Every row comes from one small tree of marks. The marks that hang from a mark follow it in brackets, in alphabetical order. Every link used is in the known rows. Which tree was each row made from?
Known rows
N(P(M(F T))): [ 0.000  1.281 -3.835  1.848  0.798 -0.614 -1.581 -0.276 -1.403  0.811
 -1.330  0.741 -2.014 -1.733  0.146 -0.662 -0.068  0.698 -0.937 -0.762
 -0.998 -0.570  0.706  1.164  1.893 -0.174  0.808  0.414]
F(M(T(N(L S X)))): [-0.070 -0.919  3.603 -2.637 -5.112  1.068  1.000 -1.107  2.095 -1.611
  1.581 -2.035  0.171  0.516 -0.126 -0.726  0.326  0.188  0.865  0.609
 -1.000 -1.531  0.389  0.848 -0.405  1.220  0.974 -1.060]
T(N(L P(M(F)) X)): [ 0.623  3.310  1.119 -4.928 -1.615 -0.619  0.024 -0.049  1.599 -0.842
  0.249  0.401 -1.241 -3.761 -2.104 -1.546  0.696  1.508  1.048  1.362
  0.639 -1.674 -0.140  2.206  2.401  1.643  0.460 -0.445]
N(L P(M) S X): [-0.881  1.865  1.788 -3.620 -1.961  0.625 -0.972 -1.836  1.724 -3.069
  0.764  0.664 -1.350 -2.218 -4.004 -2.753 -0.785 -0.052  0.142  1.710
  0.317 -2.726  1.973  1.315  1.676 -0.330  2.032 -1.452]
P(M(F T)): [ 0.283  0.496 -4.710  1.118  1.320 -1.341 -0.757 -0.091 -0.439  0.389
 -0.722  0.180 -1.434  0.264  0.862  0.210 -0.913 -1.860  0.186 -0.942
 -0.417 -0.414  0.572  0.881  1.990 -0.380  0.883 -0.086]
M(F T V): [ 0.092 -0.838 -4.183  4.116  1.632 -0.148 -0.197 -0.573  0.889 -0.120
 -0.206 -0.102 -0.038  1.921  2.634  0.795  0.625 -1.295 -0.899  0.785
 -0.448  1.528  0.519 -0.288 -0.456 -0.872 -2.421  0.990]
P(M): [-0.266  1.199 -2.262 -1.596 -0.165 -0.362 -1.135  0.784 -0.920 -0.043
 -0.089  1.813 -0.780 -0.644 -2.812  0.745 -3.163 -2.050 -0.128 -0.720
  2.035 -0.811  0.646 -1.062  0.755 -0.226  3.433 -0.804]
F(M(T(N(S)) V)): [-0.731 -3.092  1.892  0.127 -3.195  0.702  0.641 -0.399 -1.257  0.242
  0.898  0.229  2.497  3.688  3.796  0.828  0.892  0.464 -1.262  0.609
  0.848  0.407 -0.291 -0.486 -2.208 -0.065 -0.172  0.322]
V(M(F T(N))): [ 0.515 -0.128 -1.268  1.482  3.224 -1.238  0.370  1.109 -0.823  1.601
 -0.988 -0.376 -0.225  0.757  1.880  0.392 -0.129 -0.454  0.730 -1.886
  0.090  0.683 -1.443  0.028 -0.150 -0.663 -0.462  0.343]
F(M(T(N) V)): [-0.202 -1.808  0.928  0.512 -2.717  0.684  0.284  0.858 -1.124  1.083
  0.592  0.383  1.977  1.608  3.255  2.024  0.161  1.167 -1.529  0.481
  1.370  0.732 -0.419 -1.740 -2.193  1.152  0.095  1.118]
M(T(N) V): [-0.477 -2.157  1.150  0.281  0.751  0.349  1.175  1.174 -0.818  1.235
  0.118  0.229  1.932  1.952  1.974  2.316  0.319  0.561 -1.081  0.248
  0.846  2.261 -0.351 -1.891 -0.723  0.654 -1.039  0.784]
P(M(F T(N(X)) V)): [ 0.081  0.330  0.135 -2.765  1.444 -2.187  0.730 -0.285  0.484 -0.322
  0.100  0.360  1.724  0.022  4.053 -0.361  1.847 -0.309 -0.979  2.263
  1.551  0.375 -0.927  0.039  1.723  2.302 -0.851  0.329]
M(F T(N(L)) V): [ 0.116 -1.769 -1.198  0.437  0.802  0.290  2.042  1.113  2.282  0.312
  1.118 -0.646  0.683  2.369  2.711  1.618  1.929  0.865  0.911  0.951
 -1.107  1.429  0.342  1.786  0.248 -1.129 -3.180  1.206]
Y(M): [ 0.199  1.160 -1.085  2.103 -0.387 -0.252 -0.903  0.443 -1.099 -0.201
  1.298  0.043  1.847 -0.236 -2.461  0.557 -2.826 -2.185  0.023 -0.511
  1.809 -0.531  0.410 -2.289 -1.895 -2.023  3.204 -0.817]
V(M): [-0.266  0.970 -1.573  1.574  2.100  0.088 -1.362  0.998 -0.235  0.126
 -0.727  1.240 -0.661 -0.653 -2.429  0.064 -3.222 -2.228  0.078 -1.155
  2.116 -0.524  0.193 -1.995 -1.442 -1.559  1.871 -0.489]
T(N): [ 0.218  0.688  0.795 -1.498 -1.403  0.551  0.376  1.201 -1.323  1.590
 -0.020  0.305  0.050  0.315 -3.285  1.823 -1.961 -0.675  0.549 -1.561
  1.241  1.165 -0.920 -1.688 -0.814  1.213  0.955 -0.657]
M(F T(N) V): [ 0.279 -1.403 -1.628  1.487  1.085 -0.609  1.074  0.701 -0.318  1.100
 -0.147 -0.124  1.267  2.188  3.214  1.634  1.788  0.169 -0.251  0.364
 -0.040  2.164 -0.781 -0.035 -0.308  0.069 -2.913  1.020]
A(N(P X)): [ 1.866  2.944  2.599  1.056  0.138  0.838 -1.460 -0.567 -0.972 -0.112
 -1.283  0.569 -1.248 -3.997 -6.967 -0.360 -2.170 -1.410  0.081  0.608
 -0.399  0.439 -0.582 -4.141 -1.333  2.561  0.816 -0.642]
V(M(F)): [ 0.390  1.607 -4.170  2.807  2.479 -0.887 -1.341  0.218  0.250  0.023
 -0.773  0.544 -1.489 -0.261 -0.937 -0.829 -2.180 -2.886  0.826 -1.120
  1.267 -0.485 -0.422 -0.270 -0.994 -2.123  0.133 -0.102]
M(F T): [ 0.630  0.433 -4.599  4.149  0.669 -0.250 -0.584 -0.399  0.409  0.670
 -0.743 -1.237 -1.860  0.536 -0.345  0.523 -0.811 -1.992  0.597 -1.417
 -1.513  0.931  0.390  0.073  0.339 -0.332 -1.000  0.080]

Which tree is each row?
[-0.052  1.199 -0.831 -2.198  0.039 -1.122 -0.188  0.773 -1.843  0.739
 -0.265  2.548  1.035 -0.682  1.706 -0.176  1.546  1.908 -1.238  1.446
  2.154  0.293 -0.903  0.854  0.679  0.587 -0.595  0.814]	T(N(P(M(F V))))
[ 0.121 -1.385 -0.646  1.185  2.902 -1.085  0.703 -0.281 -0.995  0.386
 -0.669 -0.747  0.229  2.769  2.088 -0.927  0.830 -1.117  1.104 -2.104
 -0.680  0.537 -1.002  0.981 -0.601 -2.252 -0.749 -0.060]	V(M(F T(N(S))))
[-0.895 -0.438  4.830 -2.241 -1.828  1.538  0.914 -1.528  1.345 -1.385
  0.542 -1.843 -0.721 -1.046 -2.083 -1.281  1.245  2.169  0.277  0.638
 -2.066 -0.308  0.596  1.140  0.806  1.092 -0.749 -0.640]	M(T(N(L P S X)))
[ 0.556  0.038 -1.957 -1.536  0.777 -1.542  0.395  1.033 -1.331  1.720
 -0.461  0.162 -0.221  0.537  1.408  1.097  0.023 -0.240  0.522 -1.227
  0.231  0.396 -0.966  0.943  2.115  0.762  0.841  0.023]	P(M(F T(N)))
[-0.324 -1.655 -0.815  3.773  2.267 -0.360 -0.380  0.420 -0.560 -0.360
  1.476 -0.111  3.742  1.445  2.684  1.083 -0.265 -0.880 -1.854  1.062
  1.623  0.461  0.818 -2.251 -1.849 -2.377  1.247  0.482]	Y(M(T V))
[ 1.083  0.561  2.957 -0.958 -0.441  0.968  0.442 -0.822  2.314 -2.480
  0.891 -0.447 -0.541 -0.208 -6.903 -0.539 -1.833 -3.759  2.548  0.723
 -1.528 -0.656  0.412 -1.747 -1.058 -0.295  0.758 -1.739]	A(N(L S X))
[-0.652  1.396  1.221 -1.820 -0.446  0.637 -0.871 -0.515  2.043 -1.776
 -0.139 -0.056 -1.831 -3.933 -2.068 -1.196 -0.634  1.020 -0.637  1.221
 -0.691 -2.150  1.936  0.432  2.601  1.067  1.906 -0.212]	N(L P(M(T)) X)
[-0.803 -1.184  2.350  0.941  0.449  0.888  0.370  0.948 -1.969  1.625
 -0.704  0.678  1.333 -0.008  1.166  1.446  1.276  3.156 -2.093  0.608
  0.425  2.088 -0.255 -1.393 -0.724  0.874 -1.587  1.158]	M(T(N(P)) V)
[ 0.403  0.268 -4.056  4.192  3.645 -0.796 -1.036  0.035  0.123  0.263
 -1.048 -0.145 -1.417  0.289  1.306 -0.452 -1.126 -1.964  0.467 -1.511
 -0.113 -0.016  0.003 -0.174 -0.377 -2.030 -0.311  0.283]	V(M(F T))
[-0.406 -1.326 -1.950  3.338 -2.380  0.794 -0.918 -0.123 -0.082  0.095
  0.489  0.633  0.846  1.109  2.683  1.189 -0.801 -0.312 -2.115  0.763
  1.187  0.098  0.883 -1.728 -2.114  0.068  0.291  0.802]	F(M(T V))
[-0.614 -1.477  3.618 -1.414 -3.647  0.062  0.261 -1.800  0.140 -1.250
  1.366 -0.505  2.366  1.805  3.535 -0.513  1.308  0.069 -1.576  2.136
  1.360 -0.105 -0.408 -1.013 -1.997  1.940 -0.510 -0.122]	F(M(T(N(S X)) V))
[-0.346 -2.392  1.894 -0.988 -4.668  1.769  0.947 -0.039  0.687 -0.100
  1.504 -1.118  0.332  2.418  0.150  0.920 -0.213  0.716  1.018 -1.150
 -1.135 -1.023  0.616  1.683 -0.969 -1.112  0.990 -0.424]	F(M(T(N(L S))))
[-0.052  0.096  1.551  0.971 -4.099  1.385 -0.771  0.598 -2.585  2.192
 -0.810 -0.256 -0.345 -1.287 -0.116  1.086 -0.500  2.978 -1.247 -1.283
 -0.011 -0.176 -0.493 -1.005 -1.304  1.898  1.214  0.324]	F(M(T(N(P))))
[-0.224  2.591  1.086 -0.499 -2.098  1.568 -0.920 -0.887  2.714 -1.814
  0.266 -0.332 -2.322 -4.089 -5.333 -1.226 -1.370  0.461  0.253  1.335
 -0.223 -1.129  1.525 -0.519  0.235  0.969  0.013 -0.668]	N(L P X)
[-0.149 -1.227 -1.652 -1.421  1.697 -1.468  0.991  0.861 -0.999  0.931
 -0.047  1.159  1.720  1.925  4.422  1.158  1.470  0.160 -0.827  0.548
  1.163  0.879 -0.681  0.789  1.352  0.237 -0.702  0.842]	P(M(F T(N) V))
[ 0.624  1.132  0.468  0.061  2.916 -1.729 -0.021 -0.364  0.687  0.052
 -0.925 -0.864  0.054 -1.233  1.710 -1.014  0.297 -1.092  0.703 -0.396
  0.443  0.427 -1.545 -0.846  0.101  1.214 -0.900 -0.086]	V(M(F T(N(X))))
[-0.412 -0.841 -4.597  1.297  2.399 -1.384 -0.367  0.106  0.228 -0.317
 -0.390  1.305  0.525  1.339  3.669  0.413  0.605 -1.365 -1.161  0.896
  0.774  0.089  0.412  0.677  1.200 -0.949 -0.556  0.963]	P(M(F T V))
[-1.040 -2.497  4.459 -2.762 -0.469  0.807  2.029 -0.842  2.917 -2.222
  1.619 -1.080  1.689  2.154  1.366 -0.114  1.828  0.023  0.235  2.440
 -0.398  0.350  0.607  0.343  0.026  0.106 -2.005 -0.288]	M(T(N(L S X)) V)
[-0.187 -1.177 -1.232 -1.976  0.300 -1.334  0.709 -0.644 -1.636  0.460
  0.002  0.009  0.317  2.665  1.831 -0.338  0.934 -0.867  0.786 -1.489
 -0.608  0.166 -0.774  2.008  1.987 -0.449  0.604 -0.549]	P(M(F T(N(S))))
[ 0.151  0.004 -0.092  0.929  2.413  0.499  0.472  1.333  0.608  0.891
 -0.544 -0.413 -1.274 -1.319  0.779 -0.269  1.001  2.673  0.886 -1.251
 -1.215 -0.259 -0.093  2.294  0.499 -1.668 -1.192  0.853]	V(M(F T(N(L P))))
[-0.525 -0.805  2.384  0.620 -4.634  1.512 -0.627 -0.940 -2.852  1.271
 -0.306 -0.482 -0.086  0.505  0.301 -0.250  0.563  2.691 -1.045 -0.941
 -0.833 -0.243 -0.384 -0.068 -1.491  0.761  0.714 -0.310]	F(M(T(N(P S))))
[-0.113 -2.050 -0.235  0.029  2.428 -0.063  1.281  0.264  1.406 -0.709
  0.326 -1.176  0.086  2.882  1.661 -0.709  1.042 -0.411  1.988 -1.533
 -1.310 -0.402 -0.199  2.932 -0.021 -3.504 -1.070 -0.226]	V(M(F T(N(L S))))
[-0.510  1.001 -2.792 -1.073 -1.137  0.111 -0.862 -0.921  0.783 -1.474
  0.422  0.949 -1.710 -0.234 -2.392 -2.217  0.233  0.080  1.019  0.017
 -0.675 -2.235  1.712  3.912  1.761 -2.820  0.607 -0.473]	N(L P(M(F)) S)
[-0.117  1.509  3.641 -0.661 -0.942  0.553 -0.391 -0.621 -0.847  0.968
 -1.174 -1.020 -0.615 -3.022 -1.475 -0.276  0.017  1.964 -1.023  0.363
 -0.571  0.887 -0.691 -1.992  0.542  3.647 -0.231 -0.330]	M(T(N(P X)))
[-0.118 -0.559 -0.738  2.155  0.692 -0.025  0.342  0.126 -1.368  1.499
 -0.749  0.120  0.527  0.177  2.713  0.528  2.639  2.640 -1.325  0.673
 -0.346  2.031 -0.345  0.245 -0.198  0.621 -3.217  1.369]	M(F T(N(P)) V)
[-0.185  0.966 -0.243 -2.794 -1.238 -0.801 -0.412 -0.650 -2.659  0.360
 -0.442  1.362 -0.161  0.280 -1.056 -1.704  0.930  0.942  0.333 -0.716
  0.440 -0.750 -0.860  2.175  1.321 -0.380  0.669 -0.751]	T(N(P(M(F)) S))
[ 1.388  2.564  3.087  0.082 -0.556  1.556 -0.511  0.193  1.455 -0.980
 -0.131  0.079 -1.778 -4.194 -7.728 -0.089 -2.005 -0.670  1.288  0.882
 -1.203 -0.384  0.417 -2.353 -0.973  1.215  0.853 -0.573]	A(N(L P X))
[-0.087  2.275  3.850 -3.354 -2.510  1.305  0.033  0.068  1.545 -0.716
  0.327 -0.599 -1.077 -3.723 -4.687 -0.168 -0.557  1.828  0.766  0.944
  0.222 -0.434  0.365 -0.419  0.449  2.292 -0.086 -0.693]	T(N(L P X))
[ 0.318 -0.841 -1.034  0.647  2.934 -0.306  1.020  1.694  1.670  0.438
 -0.146 -0.594 -0.531  0.731  0.975  0.617  0.194 -0.019  1.903 -1.712
 -0.757 -0.136 -0.406  1.919  0.197 -2.087 -0.659  0.522]	V(M(F T(N(L))))
[ 0.660  0.627  0.846 -0.929  2.524 -0.974  1.034  0.361  3.122 -0.917
  0.301 -1.537 -0.561 -1.092  0.901 -0.742  0.362 -0.635  1.899  0.146
 -0.667 -0.594 -0.363  1.080  0.853  0.023 -1.191 -0.007]	V(M(F T(N(L X))))
[ 0.422 -1.001  1.629  0.731  1.960  0.270 -0.731 -0.161 -3.395  0.441
 -1.107  1.583 -0.415  0.059 -2.961 -0.379 -0.936 -0.660 -0.374 -1.108
 -1.679 -0.139  0.106 -1.221  0.357 -0.765  2.532 -0.222]	A(N(P(M(T)) S))
